What can hang from each mark:
q652: q315
q712: q833
q830: q566 q771
q486: q566
q771: q222 q315 q373 q789 q830
q315: q652
q566: q477 q830
q477: q566
q789: q771
q833: q373

Every row comes from one small tree of marks. The marks that hang from a mark follow it in brackets, in the order of their numbers. Every link used is in the known rows. Which tree was each row made from?
Known rows:
q566(q477): -1.4 -2.5 -19.1 22.0 10.2 -1.6 -24.2 -7.9 -12.2 7.1 2.5 34.0 -5.7 -0.6 -22.3 10.1 -1.8 4.2 6.9 30.0 -20.6 -18.7 5.9 1.2
q477(q566): -1.6 18.3 -14.8 14.7 14.2 -11.2 -15.8 -10.3 6.0 -3.7 -5.1 29.5 -7.8 8.7 -9.8 20.4 16.2 -11.1 10.9 18.6 -19.9 -20.0 8.2 10.0
q566(q477 q830(q771(q315 q373))): 6.6 3.5 -31.2 16.0 38.4 1.6 -5.9 -6.9 -8.3 15.6 12.4 29.9 -17.3 -31.5 -51.3 -5.7 -14.1 18.6 9.7 26.3 -14.4 2.6 -0.6 7.6
q712(q833(q373)): 1.9 20.7 -24.8 23.0 41.6 -5.8 -25.6 -18.4 -19.0 -2.1 8.3 9.8 -20.2 -2.2 -2.5 0.4 8.8 -0.1 7.9 28.6 -10.5 -31.5 -10.4 7.9
q833(q373): -2.6 18.9 -16.7 13.6 28.8 -10.9 -22.2 -15.6 -3.4 -2.4 6.2 14.5 -9.6 3.2 -9.5 0.4 8.1 3.0 11.3 26.3 -16.2 -28.6 0.1 0.5
q486(q566(q477 q830)): 1.2 -5.7 -13.0 23.9 3.0 8.2 -22.0 -0.7 -13.6 16.3 -1.7 21.2 -8.1 2.0 -28.6 11.3 -7.2 12.9 -2.7 14.0 -22.0 -14.6 8.7 -13.1
q830(q566(q477)): -1.5 10.8 -19.3 30.0 12.1 4.8 -14.2 -7.7 -5.1 17.6 -1.6 32.7 -11.8 -2.5 -16.6 17.0 2.3 -0.3 12.1 22.8 -27.4 -19.3 7.7 11.4
q652(q315): 0.1 15.3 -16.8 8.3 19.1 -7.2 -16.8 -8.2 15.0 -5.7 -8.5 25.7 -11.2 3.7 -24.3 12.1 -10.5 7.6 10.9 26.0 -19.3 -22.3 3.5 -4.1
q477(q566(q830(q771(q222)))): 14.8 20.2 -25.0 -9.9 38.0 -15.7 1.8 -15.0 21.6 -3.8 8.7 24.0 -10.5 -9.8 -23.1 8.3 5.8 -4.0 19.5 6.1 -31.1 -7.8 10.9 4.8
q771(q222 q315(q652) q373 q830): 13.1 -15.1 -41.7 17.3 53.8 -7.2 -2.6 -43.4 -6.9 0.4 23.3 1.3 -24.4 -30.2 -60.6 -10.0 -19.8 -2.4 19.6 46.8 -14.5 -3.9 2.3 17.7
q566(q477 q830): -2.2 -9.7 -22.0 17.9 8.8 6.5 -16.5 -3.2 -15.0 14.9 -2.8 32.2 -11.6 -6.0 -34.3 0.9 -12.7 8.8 7.4 25.4 -20.9 -18.4 8.5 -13.3
q315(q652): -6.6 -3.5 -28.2 16.5 4.0 -10.5 -16.7 -21.5 -6.5 -8.4 11.6 16.5 -9.9 14.0 -31.5 7.3 4.4 -10.4 6.7 25.1 -18.8 -17.7 17.4 9.1
q566(q830): -5.1 1.1 -18.6 11.8 6.4 -1.9 -15.0 -8.4 -2.0 5.4 0.3 16.2 -9.2 1.7 -28.4 -5.6 -7.5 4.2 13.7 18.0 -23.9 -19.8 12.8 -15.9
q789(q771(q315(q652) q373 q830)): -2.6 -10.8 -35.4 20.6 36.3 -0.5 -7.2 -21.1 -9.9 -9.1 12.5 1.6 -13.8 -11.7 -65.7 -14.8 -17.9 -0.2 -0.9 56.4 -9.2 -5.3 6.9 24.6
q477(q566(q830(q771))): 3.5 21.3 -20.4 2.1 21.4 -11.0 -2.1 -2.4 15.4 -2.5 2.5 29.1 -11.3 3.9 -20.3 11.2 17.3 -4.6 14.0 11.3 -26.4 -10.8 13.5 5.3
q771(q373): -1.9 2.4 -25.8 18.9 14.3 -8.6 -19.8 -15.8 -2.8 3.1 11.7 16.5 -2.3 -9.0 -24.1 -3.9 -5.5 3.5 18.7 32.2 -12.4 -15.7 1.9 -0.9
q486(q566(q477 q830(q771))): 5.2 2.2 -15.5 16.9 9.6 -0.8 -17.5 1.8 -0.7 10.2 9.9 23.6 -9.0 3.0 -28.2 10.7 3.6 16.8 0.4 12.2 -26.2 -5.5 8.0 -4.6
q486(q566(q830)): -1.5 5.5 -11.1 18.7 -1.1 -1.6 -19.4 -6.0 -0.8 5.3 1.1 4.7 -7.2 10.3 -24.1 5.3 -2.5 8.7 3.5 6.9 -24.2 -16.6 11.4 -15.2
q771(q315 q373 q789): 0.1 8.5 -40.1 28.0 32.9 -11.7 -13.8 -29.5 -3.4 -1.5 6.8 8.5 -17.3 -20.8 -47.6 3.6 -5.7 8.8 17.0 35.3 -20.6 -9.3 -11.3 13.3
q789(q771(q222 q830)): 6.9 -4.5 -20.6 3.5 34.6 -7.7 -15.1 -18.1 13.2 -13.1 10.0 3.0 0.7 -7.2 -35.9 -16.2 -17.4 3.2 10.6 49.4 -28.9 -16.6 7.1 4.1
q712(q833): -0.4 9.3 -25.6 26.5 18.1 -5.1 -24.8 -15.2 -13.0 -5.5 6.9 13.2 -16.7 2.1 -10.5 4.7 2.9 -3.2 10.5 26.2 -18.2 -23.8 -2.4 6.8
q566(q830(q771)): 0.1 9.9 -21.0 3.9 13.0 -10.1 -9.9 -4.6 12.4 -1.3 11.9 16.6 -9.2 3.7 -29.1 -4.6 3.4 7.5 15.5 17.3 -28.5 -11.4 12.8 -6.2
q789(q771(q315 q830)): -2.4 5.0 -14.6 19.9 31.9 -3.8 -16.0 -8.4 4.5 -11.5 -0.1 6.5 -7.8 -3.1 -45.9 -11.5 -12.1 6.4 0.1 47.2 -21.8 -12.6 6.5 17.3
q771(q222 q315 q373 q789 q830): 16.3 -5.9 -45.8 23.1 60.9 -10.3 -4.5 -42.8 2.4 0.1 17.0 -2.8 -24.7 -38.3 -59.3 -8.9 -17.6 8.3 31.5 54.0 -28.3 -6.9 -14.2 11.1
q771(q373 q789 q830): 3.1 -13.4 -41.2 33.7 29.6 -5.5 -12.8 -26.5 -1.8 1.0 13.1 4.3 -18.7 -12.1 -44.2 -9.0 -1.5 4.2 31.9 61.8 -25.6 -15.5 -8.7 -0.4

Which tree is each row?
4.0 8.3 -43.2 17.3 25.3 -20.8 -12.5 -21.9 14.0 -8.0 22.8 12.5 -8.8 -9.3 -33.8 1.3 9.8 8.1 26.2 37.8 -28.9 -7.4 -6.7 10.9 : q830(q771(q373 q789))
8.1 0.1 -26.7 44.6 44.0 13.1 -3.0 -16.5 -11.9 25.6 4.4 20.7 -29.0 -31.0 -44.8 1.8 -11.0 7.6 21.5 47.5 -18.3 -8.7 -3.7 19.9 : q771(q315 q373 q830(q566(q477)))
-4.1 13.5 -25.0 12.1 28.9 -6.4 -17.4 -11.7 -0.2 -7.2 3.5 11.4 2.5 -17.0 -42.6 -8.0 -17.8 9.7 -3.3 33.4 -10.7 -8.5 -1.1 18.3 : q789(q771(q315 q373))
16.8 0.8 -19.9 3.6 27.9 -6.2 -13.2 -11.6 6.1 8.3 16.3 18.5 -6.5 -11.9 -30.1 8.2 -7.4 16.9 6.6 8.5 -30.9 -2.9 5.8 -5.4 : q486(q566(q477 q830(q771(q222))))
5.1 -3.8 -39.4 38.3 44.2 -6.7 -9.2 -30.0 -4.4 1.0 9.7 2.3 -27.0 -22.1 -57.1 -6.9 -6.3 9.1 26.4 57.1 -23.4 -9.5 -11.0 11.0 : q771(q315 q373 q789 q830)
15.8 -1.5 -46.1 27.4 47.5 -4.5 1.8 -39.6 12.8 8.3 18.2 -2.7 -22.9 -28.2 -41.5 -3.4 -8.3 0.5 44.3 50.9 -36.3 -13.4 -9.3 8.4 : q771(q222 q373 q789 q830(q566))
14.1 -4.6 -44.5 2.6 40.4 -9.5 -6.0 -22.7 7.2 2.8 15.9 24.1 -14.5 -21.6 -46.8 2.1 -8.5 12.6 19.7 28.4 -40.8 -4.7 -1.6 -3.1 : q566(q477 q830(q771(q222 q789)))
1.1 -15.5 -51.7 36.3 41.1 -5.8 -3.7 -40.2 -12.3 -3.8 15.8 1.0 -32.5 -16.0 -71.1 -2.9 -5.0 -2.8 20.6 58.4 -20.1 -6.3 -3.6 20.8 : q771(q315(q652) q373 q789 q830)
15.5 16.2 -27.2 8.6 36.8 -8.3 -6.3 -16.9 16.9 8.4 18.6 29.3 -10.3 -16.0 -18.3 13.9 0.8 2.4 22.2 17.4 -36.6 -6.5 5.5 19.6 : q830(q566(q477) q771(q222))
6.1 6.7 -37.2 18.7 18.6 -11.1 -10.1 -16.1 10.1 0.6 19.6 -0.7 -11.9 -5.4 -39.4 2.3 4.7 16.8 17.3 20.6 -29.6 -2.9 -4.1 -4.2 : q486(q566(q830(q771(q373 q789))))
12.5 14.4 -40.5 0.5 51.1 -18.1 0.3 -31.2 17.6 -7.6 14.5 5.2 -20.9 -25.0 -55.4 -0.9 -9.2 12.8 19.0 15.7 -40.0 -1.1 -3.2 7.1 : q566(q830(q771(q222 q315 q789)))
-0.6 10.7 -45.1 16.7 31.3 -22.6 -6.3 -31.6 6.3 -18.4 18.6 10.6 -24.1 1.6 -55.1 14.8 13.3 -2.5 7.3 25.4 -33.4 -1.6 3.9 30.3 : q830(q771(q315(q652) q789))
15.1 -2.7 -29.4 -3.1 35.4 -6.7 -7.7 -12.6 5.1 7.6 15.3 28.6 -8.3 -19.5 -35.7 -2.2 -12.8 11.4 15.4 20.3 -30.3 -6.1 7.1 -5.0 : q566(q477 q830(q771(q222)))
2.7 -5.1 -18.2 38.1 22.0 10.8 -10.7 -8.6 -4.1 19.6 2.2 25.3 -21.7 -4.0 -26.2 6.9 1.7 -0.6 21.9 44.6 -29.7 -18.5 8.0 8.2 : q771(q830(q566(q477)))
3.9 18.2 -21.4 22.1 20.4 -3.5 -9.4 -4.1 10.8 10.8 12.0 33.8 -11.4 -1.2 -16.5 16.8 11.6 2.9 16.7 21.1 -32.9 -9.6 7.9 19.4 : q830(q566(q477) q771)
17.6 14.8 -46.8 7.4 58.2 -25.4 -4.1 -38.8 17.6 -9.0 26.2 5.7 -15.2 -34.8 -47.9 0.6 -6.6 12.6 26.2 29.9 -30.1 2.7 -13.9 20.9 : q830(q771(q222 q315 q373 q789))
7.5 17.3 -19.7 16.5 28.8 -7.7 -7.4 -10.8 6.5 6.8 15.7 2.3 -13.8 -14.2 -41.9 0.1 -4.5 20.8 6.7 7.4 -16.8 3.9 1.5 4.6 : q486(q566(q830(q771(q315 q373))))
13.9 11.8 -36.1 28.5 55.9 -6.3 2.0 -38.8 13.7 2.8 7.7 -2.9 -32.4 -23.4 -48.4 5.5 -6.8 0.4 31.3 38.0 -43.7 -11.6 -4.9 20.2 : q771(q222 q315 q789 q830(q566))
5.8 2.6 -31.9 6.6 36.3 -15.9 -10.1 -38.2 -3.0 -9.0 14.3 9.3 -15.3 -12.5 -46.0 8.2 -12.8 -7.1 6.3 15.7 -21.8 -8.0 9.6 19.6 : q771(q222 q315(q652))
5.1 2.6 -32.7 47.3 42.1 7.0 -4.1 -21.7 -6.4 15.5 -2.2 18.9 -35.2 -16.5 -51.5 14.8 0.0 4.8 20.0 46.1 -37.3 -11.9 -4.9 22.5 : q771(q315 q789 q830(q566(q477)))
16.9 4.1 -23.3 29.0 53.7 4.7 -2.7 -26.2 0.3 18.1 4.9 18.8 -28.5 -29.5 -40.1 7.2 -14.8 3.7 21.1 35.2 -31.6 -9.7 0.9 19.8 : q771(q222 q315 q830(q566(q477)))
5.8 -9.6 -42.5 47.5 34.7 9.3 -4.4 -22.4 -8.6 20.9 8.2 18.3 -26.3 -21.4 -43.5 4.3 -2.6 2.9 31.3 60.5 -30.1 -13.6 -9.0 10.0 : q771(q373 q789 q830(q566(q477)))
4.5 21.7 -10.9 14.1 21.7 -10.6 -11.4 -6.3 11.1 0.8 9.0 3.4 -14.9 1.9 -35.5 7.1 3.9 16.8 2.0 -1.1 -26.8 -1.7 8.4 5.2 : q486(q566(q830(q771(q315))))
5.3 32.5 -26.4 21.2 39.4 -10.8 -2.3 -15.6 15.7 7.2 17.2 13.6 -16.9 -20.0 -29.5 6.7 4.5 7.3 22.5 16.9 -22.3 -2.2 1.0 29.0 : q830(q566 q771(q315 q373))
-1.2 -0.7 -18.0 28.9 24.0 12.6 -12.1 -0.5 -0.2 8.0 -2.2 21.9 -9.4 -1.9 -32.8 0.4 -8.5 2.5 5.7 51.0 -28.6 -17.1 8.2 16.0 : q789(q771(q830(q566(q477))))
4.2 7.2 -22.0 13.2 32.2 -2.5 -8.0 -3.5 -3.4 9.8 4.1 31.0 -18.4 -15.5 -45.9 3.9 -7.2 16.4 4.2 17.1 -24.1 -2.1 5.9 7.0 : q566(q477 q830(q771(q315)))
7.4 14.0 -30.2 23.2 27.1 -1.9 -6.7 -6.9 4.6 16.6 18.5 31.4 -10.9 -16.4 -20.8 9.8 4.7 6.7 21.8 29.1 -22.2 -4.7 1.2 19.5 : q830(q566(q477) q771(q373))
6.9 23.7 -27.1 10.1 42.4 -8.4 3.4 -9.3 6.0 4.1 5.1 24.5 -19.2 -23.4 -39.6 5.7 4.0 3.9 14.0 14.3 -13.5 0.5 3.1 17.1 : q477(q566(q830(q771(q315 q373))))
3.0 12.6 -12.1 10.0 6.9 -10.4 -14.5 -3.7 14.0 -0.7 13.0 6.8 -7.0 11.9 -22.3 5.7 8.2 13.2 6.9 6.0 -29.5 -8.3 12.3 -6.8 : q486(q566(q830(q771)))
5.1 4.4 -17.5 42.2 36.7 10.1 -6.6 -13.3 -6.8 21.0 -1.2 23.2 -30.5 -14.4 -39.0 9.4 -4.8 4.4 15.9 39.2 -27.1 -12.9 4.1 21.7 : q771(q315 q830(q566(q477)))
11.1 -0.5 -47.0 12.3 37.2 -16.0 -12.9 -37.9 7.0 -4.5 17.8 6.9 -7.1 -25.8 -37.7 -1.9 -10.9 4.7 27.9 36.8 -26.6 -12.5 -9.9 -0.3 : q771(q222 q373 q789)
12.1 4.2 -29.8 13.6 44.3 1.5 -1.6 -21.0 16.0 1.7 13.6 -0.7 -4.4 -25.6 -36.2 -16.3 -21.2 1.9 23.8 49.3 -25.3 -12.0 0.4 13.0 : q789(q771(q222 q373 q830(q566)))
4.7 13.6 -28.5 11.1 36.0 -8.2 -2.8 -12.2 5.6 5.2 14.8 13.2 -17.0 -22.8 -47.8 -10.1 -9.8 14.7 16.4 19.2 -15.9 0.2 0.8 4.5 : q566(q830(q771(q315 q373)))
7.9 11.9 -29.8 0.5 46.5 -10.9 -12.7 -24.1 5.2 -10.3 10.5 5.0 5.4 -32.8 -45.3 -11.1 -30.2 10.6 2.8 29.3 -13.9 -5.2 -3.5 17.6 : q789(q771(q222 q315 q373))
5.4 -5.4 -32.5 12.6 24.2 0.6 -9.5 -4.5 -6.2 14.7 16.4 31.3 -9.2 -20.4 -39.6 -6.8 -9.4 14.9 14.5 31.0 -16.9 -3.9 2.7 -4.4 : q566(q477 q830(q771(q373)))
12.5 -0.6 -29.3 9.6 57.1 -5.7 -8.6 -24.2 6.2 -7.2 12.3 -1.4 -5.2 -35.1 -53.2 -21.4 -30.4 10.0 11.2 50.9 -17.4 -4.7 -4.2 15.7 : q789(q771(q222 q315 q373 q830))
5.0 1.4 -41.8 -1.3 44.9 -10.2 -7.5 -33.4 -2.9 -14.1 16.6 4.5 -0.8 -27.0 -58.5 -6.9 -28.5 -0.7 -4.4 30.3 -11.1 -2.3 2.8 25.7 : q789(q771(q222 q315(q652) q373))
-0.5 26.5 -28.6 18.4 28.2 -13.1 1.3 -22.3 11.3 -3.9 17.2 13.9 -24.3 2.7 -38.1 17.0 12.3 -7.6 10.1 9.8 -28.7 -3.0 15.3 38.6 : q830(q566 q771(q315(q652)))
